Each row was made from one walk, in order. Every step used is in the known rows, and no mark comes twice. Write each row's walk.
Known rows:
u, m, l, v, x: 8,44,5,-7,-35,12,7,33,15,26,-8,-4,50,-8,1,13,3,-29,-36,17
l, v: 3,37,10,3,-3,2,10,7,3,2,2,1,6,-10,-8,-4,-14,-19,-9,14
y, m, l, v: 37,44,4,-23,-14,22,-3,28,-2,15,-7,-9,28,-24,-23,-15,-15,-21,-13,25
g, m: -3,3,-5,2,-5,-10,-15,15,-14,7,12,-5,-1,-15,-3,3,14,15,11,11
u, m: -9,0,-4,10,-9,-5,-4,11,-6,6,-3,3,18,-7,0,13,22,0,-9,-14
x, u: -14,9,17,-3,-25,20,20,0,-13,-6,-13,-16,6,10,-10,2,7,16,32,-2
x, u, g, m, l, v: 6,51,2,-23,-47,18,23,50,-26,13,-38,-24,20,-28,-34,-10,0,1,22,7
x, v, l, u, g, m: 4,18,-20,17,-33,12,4,55,-4,17,-35,-27,4,-62,-24,-21,8,9,-9,-1
v, x: -8,1,7,-10,-7,6,4,1,15,5,11,4,15,13,12,4,0,-15,-10,16
m, l, v, x, u: 4,50,26,-22,-51,37,35,23,9,13,-17,-26,41,8,-8,0,-10,-15,4,28
y, u, g, m, l, v: 22,32,-11,-22,-38,16,0,53,-29,-2,-44,-9,21,-30,-30,-19,-12,3,10,1
m, l, u, g: 27,11,-21,-19,-30,24,11,34,2,14,-57,-29,14,-17,-21,-20,-13,0,1,-12
l, v, u, g, m: 1,33,-9,-11,-28,-19,20,38,-23,-6,-37,6,9,-35,-39,-15,28,-21,3,0
u, m, l, v: 16,41,-3,1,-27,6,1,31,-1,17,-19,-4,33,-21,-12,7,1,-14,-24,2
x, u, g, m: -17,13,0,-10,-30,5,15,32,-32,4,-23,-15,2,-13,-26,-4,19,13,39,-10
x, u, m, l, v: 4,45,15,-1,-49,27,23,33,-14,12,-31,-25,41,-13,-22,10,9,0,6,0
v, x, u, g: -22,12,11,-23,-32,20,34,16,-3,0,-24,-10,18,14,-11,-2,7,-17,20,-5
v, l, u, g: 13,-2,-27,9,-13,18,7,22,13,19,-46,-12,1,-37,-23,-23,-8,-1,-18,-17

Write each row's walk:
-6,13,14,-15,-57,32,19,25,-2,18,-23,-22,53,11,-3,17,27,4,6,2 | v, x, u, m, l
-17,46,35,-11,-37,27,37,7,8,5,0,-17,26,11,-5,3,-6,-20,12,26 | l, v, x, u
36,6,-5,-26,-12,21,-15,22,-8,14,-8,-8,24,-13,-16,-13,-1,-3,-4,13 | y, m, l
22,27,2,-4,-43,27,-1,31,-15,-2,-38,-7,43,-15,-17,-1,-1,3,-8,-6 | y, u, m, l, v
30,33,-1,-14,-35,7,22,21,-1,-1,-44,-2,28,-16,-26,-7,13,-17,-11,11 | m, l, v, u
20,1,-26,-23,-36,-9,6,44,-26,1,-58,-1,17,-31,-31,-11,38,2,8,-8 | v, u, g, m, l
11,1,-31,13,-18,7,-5,37,-1,26,-34,-19,0,-53,-28,-22,4,12,-6,-7 | v, l, u, g, m
-2,8,-19,-5,-21,2,0,34,-14,13,-24,-26,1,-30,-25,-18,5,12,17,-8 | l, u, g, m
-11,11,7,11,-42,-3,17,30,-18,-18,-34,1,29,-19,-15,13,59,-5,-5,-13 | x, v, u, m
-4,-14,-2,4,-23,15,-10,10,-21,-15,-21,1,22,1,-8,6,18,17,10,-22 | y, u, m
-1,28,2,9,-30,-9,18,17,-9,-6,-29,10,31,-21,-28,6,39,-20,-14,-7 | l, v, u, m
24,39,2,-10,-19,12,8,20,6,11,-15,-8,18,-15,-11,-6,-20,-14,-17,17 | m, l, v
21,41,-2,-6,-23,2,-6,35,-7,17,-3,-12,17,-29,-12,-4,-8,1,-7,25 | g, m, l, v
28,35,-11,-24,-37,2,31,37,-5,-5,-66,3,23,-24,-37,-15,10,-31,-12,-6 | m, l, v, u, g
13,30,9,-13,-49,32,4,33,-2,4,-27,-7,56,1,-4,4,-1,-11,-17,9 | y, u, m, l, v, x
-8,6,-17,-8,-3,-14,-4,31,-20,8,-10,2,-7,-24,-16,-7,11,1,7,-6 | u, g, m
16,10,-24,-20,-20,-5,-8,47,-17,17,-27,-7,8,-27,-17,-8,5,6,1,-2 | u, g, m, l
20,46,-15,-18,-22,-2,4,51,-15,19,-27,-7,14,-38,-23,-12,-10,-15,-10,9 | u, g, m, l, v
2,52,15,-32,-50,33,41,38,4,12,-39,-17,37,1,-21,-8,-13,-29,2,11 | m, l, v, x, u, g
2,11,4,-5,-46,27,12,24,-17,11,-35,-24,38,-1,-15,15,25,19,14,-12 | x, u, m, l
39,14,-19,-32,-26,33,3,41,-7,16,-46,-28,24,-27,-35,-32,-9,-9,5,-3 | y, m, l, u, g
40,38,-9,-36,-33,14,18,44,-18,-3,-56,5,34,-32,-50,-27,14,-43,-11,4 | y, m, l, v, u, g
4,7,0,21,-13,10,2,21,12,4,-8,0,4,-32,1,-2,4,0,-26,5 | x, v, l
26,12,-11,-6,-35,20,-9,32,-4,25,-24,-39,17,-25,-12,-13,3,31,13,14 | g, m, l, u
16,19,-14,-18,-55,-2,16,65,-28,-7,-60,-11,21,-39,-29,-9,42,-1,6,-4 | x, v, u, g, m, l
